What can hang from each mark:
P: C W
W: P
C: Z
X: Q Z
Q: W X
E: C W
V: Q
Z: C W X

Every row comes from one small tree of marks. The marks that hang from a mark follow it in brackets, in alphabetical order. Every link used is in the known rows. Which tree was each row made from?
Known rows:
Z{C W X}: [ -5   3   8   9   8  -8 -19  -9  -2  -6 -10  16 -10  11 -17  18  -3   5
  24  -6  -1   3  -3   4  22]
X{Q{W} Z{C}}: [ -3  -3   7  -7  17   5   1  -3   0 -11  -8   4  12  -9 -17   0 -11   9
  25   5  -4   9   8   4  23]
Z{C W{P} X}: [  1   4   2  14   6  -7 -22  -9  -5  -5  -5  21 -10   9 -23  17  -5  11
  18  -2  -1   2  -9  10  13]
E{C W}: [ -3   3   9  -7   0   5 -16  -1   2  16  -9  20   9   9 -12  18  -9  10
  11 -19  -9  -2  18  10   4]
Q{W{P} X}: [  4   0   4   5  13   7  -6  -5   1  -5  -8  15  12 -14 -15  -4  -9   8
  15  15   6   6  10  13  21]
E{C W{P}}: [  3   4   3  -3  -3   8 -18  -1   0  16  -4  23   9   8 -17  17 -10  16
   4 -15  -8  -4  14  15  -6]
W{P{C}}: [ -9   7   5   4   4   4  -5  -3   0   6  -1  27   2   3 -24  13  -7  11
  11  -8  -8   1   7  10   4]
W{P{C{Z}}}: [ -6  10   6   4   0   8 -10  -5   3   7  -2  28   5   3 -28   7  -5   5
   8 -14  -1  -3   8   8   3]
C{Z{X}}: [ -1   1   6   0  -2   1 -22 -13   6   8 -12  18   7   0 -17  12  -4   1
  23  -3   8   3  10   1  18]
E{W}: [ -1   1  13  -3   4   8  -8  -7   4  12 -13  20   8   4 -14  17 -10   9
  18 -15  -6   3  15  11  11]
Z{C W{P} X{Q}}: [  1   5  -2  13   6  -9 -17  -7 -11 -10  -4  12  -9   5 -22  10  -8  13
  19  -2  -8  -3  -4   8  14]
C{Z{W{P}}}: [ -1   8   5   9   3   5 -21  -5  -1   2  -6  28   8   7 -23   9  -6   6
  13  -4   1   0   1  11   7]
V{Q}: [ -6   1   4   0   6   4 -11  -2  -6   7  -7  27  11   0 -15  16 -10  10
  24   4  -4  -1   9   5  17]
X{Q Z{C W}}: [ -4   2   6   0  18   1  -7  -2  -8 -14  -8  13   0   5 -16  12  -8  12
  27  -4 -10   3   2   6  18]
V{Q{X}}: [  2   2   4   1  11   4  -9   0  -9  -1 -12  25   7  -6 -11  10  -9  11
  27   9   0  -3  14   7  23]
X{Q{W} Z}: [ -7  -6   6 -12  13   4  -2  -5   1  -7  -7   6  20 -11 -14  -1 -10   8
  27  12  -3   9  13   0  23]
W{P{C{Z{X}}}}: [ -3   5   4   3  -4   0 -20 -11   2   7  -3  25   1   3 -27  11  -3   6
  12  -8   4  -4   7   2   7]
V{Q{W{P} X}}: [  6   0  -2   5  12   5  -8   0  -9  -4  -3  21  16 -13 -17  -1 -10  13
  18  22   5  -1   8   9  21]
Q{W X}: [ -3  -1   9   2  15   4  -3  -4   3  -6 -12  12  11 -11 -12  -3  -7   3
  23  12   5   8  16   9  29]
P{C{Z} W}: [-17  15  20   1   1   4  -4  -4   4   9  -8  31   0   8 -25  12  -8   1
   8 -15  -8  -3  12   0  11]
E{W{P{C{Z{X}}}}}: [  1   5   6  -1  -7   3 -22 -11   3  13  -5  23   2   6 -27  15  -4   9
   7 -20   3  -6  11   3   2]

Which tree is each row?
[ -6  -2   5   3   9  -7  -7  -8   0  -8  -7   0   4  -9 -19   0 -10   4
  21   4  -2   5   7   1  28] -> Z{C X{Q{W}}}
[ 10  -4  -2  -6  15   9 -10  -2 -10  -8  -3  22  20 -13 -14   2  -9  18
  26  26   8   2   8   5  22] -> V{Q{W{P} X{Z}}}
[ -1  -1   4   1  14   1  -6   1  -6  -4  -8  18  15 -11 -13  -2 -10   7
  25  18   5   1  14   4  31] -> V{Q{W X}}
[  2  -6   8  -8  19   8  -4  -5   4  -9 -12  13  15 -12 -10   1  -5   7
  30  17   8  11  15   5  29] -> Q{W X{Z}}
[  0   7  -1   4  -7  -6 -36  -4  -5   4  -1  25   4  13 -19  13  -2   7
  12  -4   2  -5   3   3   5] -> E{C{Z{W{P} X}}}
[ -1   0  -1  -2  11   2 -12  -4 -11  -8  -3  19   8   2 -16  10  -8  17
  23   7 -11   2   2   7   8] -> X{Q Z{W{P}}}
[ -3   9   4  15  11   2 -12  -3  -4  -5  -5  24  -5  10 -23  15  -7  10
  13  -7  -6   2  -7  16   9] -> Z{C W{P}}
[  6   7   4  -4  -6  12 -22  -1   3  18  -6  26  14   7 -21  13  -8  11
   2 -21   0  -6  15  13  -6] -> E{C{Z} W{P}}
[  3   2   8   2  22   3 -10  -2  -5 -16 -15  19  -7   5 -11  12  -4  11
  29   1   1   3   4  10  25] -> Q{X{Z{C W}}}
[ -9   6   3   9   0 -10 -20  -8  -7  -2   1  24  -9  12 -23  16  -1  10
  16  -4  -7   0  -1   3  11] -> Z{W{P{C}} X}
[ -4   3  10   0  16   3 -12  -4  -1  -9 -10  22  -1  11 -16  19  -4  10
  27  -5  -5   7  -2   7  16] -> X{Z{C W}}
[  0   5   6   0  15   3 -11  -1  -9 -11  -3  26  -5   6 -16   9  -2  16
  21   2  -3  -2   4   7  13] -> Q{X{Z{W{P{C}}}}}
[ -9   8   4   1   5   3  -2  -1   0  -1   2  13  15  -8 -30  -9  -9   3
   6  -3  -3  -3  12   3  11] -> X{Q{W{P{C{Z}}}}}
[ -4   6   7   0   1   8  -6  -5   1  12  -3  25   2   7 -24  16  -9  13
   6 -20  -9  -3  11  12  -1] -> E{W{P{C}}}
[ -5   4   5   3   1  -8 -21  -8  -4  -2 -10  12   3   4 -18   4  -5   3
  24  -2  -1  -4   8  -2  20] -> C{Z{W X{Q}}}
[  3  -2   3  -5  16   1 -16   1 -15 -11  -9  28   6   3  -9  14  -5  17
  34  14   1  -2   8   2  25] -> V{Q{X{Z{W}}}}
[ -5   4   4   2  -1   0 -18 -10   5   3   2  18  10  -4 -29   0  -3   2
  10   0   8   1   6  -1  13] -> Q{W{P{C{Z{X}}}}}
[-15  10  17   1  -4  -3 -13 -10   3   8  -8  27  -4   9 -24  16  -5   1
  13  -9  -3  -5  10  -4  15] -> P{C{Z{X}} W}
[  0  -4   0  -7  11   7  -4  -5  -3  -5  -1  10  22 -13 -17  -2 -11  14
  21  17  -3   6   8   5  14] -> X{Q{W{P}} Z}
[-15  12  14   4   6  -1 -13  -1   1   1  -4  27  -1  13 -22   9  -2   0
  15 -18  -4  -3   6   3  12] -> P{C{Z{W}}}
